Each row was made from one walk, in order. Every step used is in the known rows, and no mark comes twice. Write each row's walk.
In the rows, zero is written as 128.
Known rows
Y-Q-V: [156  84 120 109 145 108 133 145 157 114  86 168 147 189  97 134 139  86
 128 162 155 114 153  92 153 156 167 179 170 100 129]
A-C-Q-G-T: [147 161 120 118 149 157 177 136 146 168 102  93 122 109 138 134 143 187
 101 120 123 123 127 184 120 148 102  98  98 119 136]
C-B-G-T: [121 144  71  89  87 141 167  94 133 135 107 119 129  91 155 131 121 143
 124 106 124 164 151 178 145  94  76 101 117 162 129]
G-T-V: [144 113  84 106 116  99 127  95 168 115 109 128 211 159 135 144 157 160
  96  86 121 130 147 108 166 132 144  63 137 119 135]
J-B-G-T-V-Q: [ 69  97 130  94 105 127 152  84 149  97 134  90 147  90 131 146  97 168
 124 139 159 162 105 103 143 131  97  87 129 160 128]
A-C-Q: [ 85 160 154 155 197 141 167 196 127 197  75 119 133  99  60 132 144 182
 151  93 117 104 180 177 160 148 115 145  67  89 132]
V-Q-G-T: [149 156 118  98 123 130 172 101 159 123 145  97 118 115 166 133 146 180
 100 181 137 145 106 159 102 171 112 106 138 146 132]
J-T-V: [117  98 120 138 134  86  93  92 150 147 113 174 202 192 148 135 137 155
 108 119 122 174 125  97 155 157 143  86 135 137 159]
T-G: [117 160 127 156 160 118 129 159 157 114 183 115 131 147 116 146 147 116
 174  88 121 110  96 174 157 171 173 135 115 144  92]
L-Y-Q-V: [180  55 139 101 187  98 132 140 150 108  76 153 135 214 118 137 134  78
 121 170 146  76 155  99 141 147 196 191 147 120 115]
A-C-T-J-B-V-Q-G: [ 84 129 173 121 153 172 107 167 104 148 107 118  41 116 145 140 101 110
 126 156 169 114  97 123  99 118 106 177 127 134 130]
L-Y-B: [166 104 173 137 193 111 104 109 124 139 145 185 120 157  74 142 149 122
 170 135  86  73 137 165 139 157 160 144 108  88 122]
T-J-Q-G: [156 156 153 187  92 128  99 174  83 148 174 110 136  93 145  76 136 101
 139 111  93 130  70 122 102 147 138 120 135 129 134]
L-Y-T-J-Q: [136 144 179 158 120 113  99 166  76 123 184  69 169 119  93  61  97  85
 118 127  81 102 152  80 111 127 156  99  96 150 137]
Y-Q-G-T-V: [150  80  98  91 128 129 113  75 165 127 108 115 201 147 141 142 137 147
  98 106 135 142 109 108 145 144 126  62 173 114 123]
B-V-Q-G-T-J: [148 158 100 118  82 122 125 108 125 120 140 118 126 135 158 131 142 119
 112 144 117 149 117 111  85 109 110 117 146 126 110]
N-L-Y-B-G-T: [189 156 101  90 143 174 113  49 116 129 114 151 114 111 122 131 120 155
 128 135  96 124 144 195 124  97 113 116 120 122 134]
C-A: [118 131 106 184 149 108 185 179 140 144 138 161 101  94  91 164 185 134
 142  81 122  82 159 186 150 114 179 126  96 115 115]
T-J-Q-V: [172 140 126 169  76  94 120 178 106 104 133 143 148 162 116  99 140  71
 114 115 124 115 118  62 138 122 177 151 119 120 152]
L-Y-B-V: [167 109 159 104 179 139 114 132 136  99 103 207 108 183 104 152 116  91
 151 134 150  63 187 149 125 116 198 208 141  89 126]
Q-V: [175 126  97 122 135  78 132 168 151 113  97 185 128 200 126 135 167 105
 130 135 153 102 152  99 148 139 188 181 141 115 145]
A-C: [109 174 147 129 186 120 108 200 131 173  91 126 122 101  94 139 194 131
 134  98  99  65 188 194 161 135 160 172 118  93 139]
N-L-Y-Q-G: [185  90 145 135 228 154  97 114 120 155 108 134 103 139 135 109 133 127
 141 161 117  96 116 172 114 148 150 180 159 113 105]
B-G: [118 165 109 100 115 127 100 150 107 152 108 152 145  96 146 112 127 119
 174 119 113 131 147 167 125 116 138 147 150 143 127]
G-T-J: [145 169  89 156  74  94 126 122 120 136 148 122 171 142 132 118 169 120
 118 108  58 138 144 123 127 121 112  80 115 114 112]
V-Q-G-T-J: [143 159 102 136  85 105 123 103 121 141 159 103 136 121 148 124 159 137
 119 144  87 158  95 118  94 133  92  86 132 128 109]
N-L-Y-B: [194 122 148 158 224 138  85  84 112 140 132 203  94 148  56 134 153 146
 166 131  84  80 150 181 150 130 150 168 105  72 128]
Y-B-V-Q: [ 97 136 164  96 152 141 142 113 150  98 128 177 102 124  74 158 113 140
 153 188 180 129 165 128 123 151 136 194 156  93 132]

Which walk is each row?
[118 103 141 112 157 106 104  92 144 151 137 139 127 141 164 138 134 176
 125 177 160 178  63 110 101 176 116 116 158 150 144] => J-T-V-Q-G
[133 183 141 165  34 144 126 142  80 122 164  80 181  72 134  74 104  99
 108 104  72 146 113 121 118 116 119  80 104 147 139] => B-G-T-J-Q
[113 160  75 121  79 129 105 114  96 167 110 107 129  80 126 133 155 105
 132  69  73 151 141 155 134  56  65  94 111 132 111] => A-C-B-G-T-J
[ 93 119 133 100 188 133  69 143 129 186  44 140 170 172 107 157 148 145
  99  85 124  93 153 110 184 127 124  89 110 105 149] => A-C-T-V
[123 108 130 106 162 105 105 117 146 141 134 127 129 117 142 140 149 168
 146 150 160 144  76 111 114 162 128 126 167 130 125] => T-V-Q-G
[110 123 127 163  69 142 160 170 125  72 135 142 108 149 148 124  91  67
 123  97 143 111 169 113 137  85 156 168 119 129 127] => G-T-J-B-V
[116 159 124 173  33 144 143 130  78 128 159  81 158  58 127  82 101  99
 113  84  85 166 113 123 136  94  84  82  92 154 136] => C-B-G-T-J-Q
[107 116 150 140 121 136 129 154 118 110 152 129  66 112 155 125 107 107
 153 153 168 135  89 113  91 127 129 181 153 138 117] => T-J-B-V-Q-G
[124 141 144 119 162 113 130 141 138 146 148 127  96 107 146 126 150 163
 152 180 148 137  89 145 100 178 126 157 155 134 124] => V-Q-G
[153 149 113 118  83 137 110  80 121 122 155 144 117 128 121 143 137 116
 128 143 113 153 102 112  88 113  95 106 150 100 115] => Y-B-V-Q-G-T-J
[138 175 153 163  34 159 110 116  77 124 179 106 173  66  97  85 100  96
 125 105  68 152  99 122 120 120 101  70 108 119 144] => Y-B-G-T-J-Q
[ 70 114 129 106 153 124 181 134 152 104 104 149  86 115 112 155 112 142
 140 163 201 146 182 129 144 121 114 210 132 135 124] => C-B-V-Q
[ 82 131 126 160  64 134 101 163  76 136 152 131 112  78 137  98  94  73
 192  83  91 144 106 135 130  84 109 129 123 155 117] => T-J-B-G
[128 130 136 109 105 157 190 120 157  86 146 100  85 116 176 135 103 148
  97 168 173 134 112 147 103 144 124 138 134 155 135] => J-B-V-Q-G-T
[134  67 155 142 113 163 148 148 119  77 124 119  93 158 165 122  69  49
 119 121 146  91 139 116 110  89 161 176 136 139 103] => L-Y-Q-G-T-J-B-V
[ 78 103 147 115 149  89 124  80 156 133 128 140 167 152 129 147 126 186
 112 183 151 187 114  93 136 179 115 107 132 147 149] => J-T-V-Q
[163 114 110 118 101 127 122 101 148 116 131 103 198 128 156 120 135 153
  86  87 131 134  94 104 142 138 143  56 143 134 146] => J-Q-G-T-V
[103 121 144 159 106 179 160 184 114 112 108 120  76 118 134 131  84  89
 126  77 156 106 146 132 123  75 130 169 101 119 125] => A-C-Q-G-T-J-B-V
[152 152 116  80 123 145 175 108 163 103 124 111 109 130 177 143 128 162
  93 180 167 137 128 150  94 148 130 139 151 143 132] => B-V-Q-G-T
[ 68 106 106  62 144 130 137  76 151 137  88  89 134  68 109 172 132 179
 115 116 164 160 132 131 155 100  70 102 128 146 126] => A-C-B-G-T-V-Q
[ 75 105 136  65 175  95 108  99 156 117 140 100 169 131  71 137 119 175
 133 171 171 147 162  61 134 153 120  95 155 136 135] => Y-T-V-Q
[149 101  90 113 132 123 141  91 158 144 103 119 191 148 140 141 134 185
 107  84 140 151 105 107 144 135 114  51 130 121 131] => C-Q-G-T-V
[ 96 118 133 210  56 114 160 158 112 103 185 105 121 117 127 106 119  93
 135  89  76 131 116 123 153 118 109  96  83 137 121] => G-T-J-B
[107 162 124 163 117 113  83 150  87 187 109 153 149 181 120 116 142 107
 128 128  66 132 138 100 139 132  91  93  92 113 122] => C-T-J
[159  97 125  81 235 123  74  84 130 135 128 111  97 134 120 124 128 178
 133 169 167 125 110 103 100 125 135 136 157 144 128] => N-L-Y-T-V-Q-G
[126 117 126 158  73 150 148 168 121  81 140 140  89 143 167 122  92  66
 127  98 151 114 138 116 118  85 153 170 135 133 125] => Q-G-T-J-B-V
[ 92 117 163 130 131 157 123 151 108 131 127 132  57 138 160 130  86 110
 134 172 172 137  86 103  93 132 104 163 132 146 126] => C-T-J-B-V-Q-G
[115 101 145 194 155 122  98 152  83 111 181 107  82 133  85  84  94  88
 156 105  90 104 155  99 142  83 127 133  82 145 123] => N-L-Y-T-J-B
[134 127 100  88 122 145 190  95 163 109 121 113  87 116 170 150 122 162
  96 160 180 155 128 154 112 127  96 141 137 151 129] => C-B-V-Q-G-T
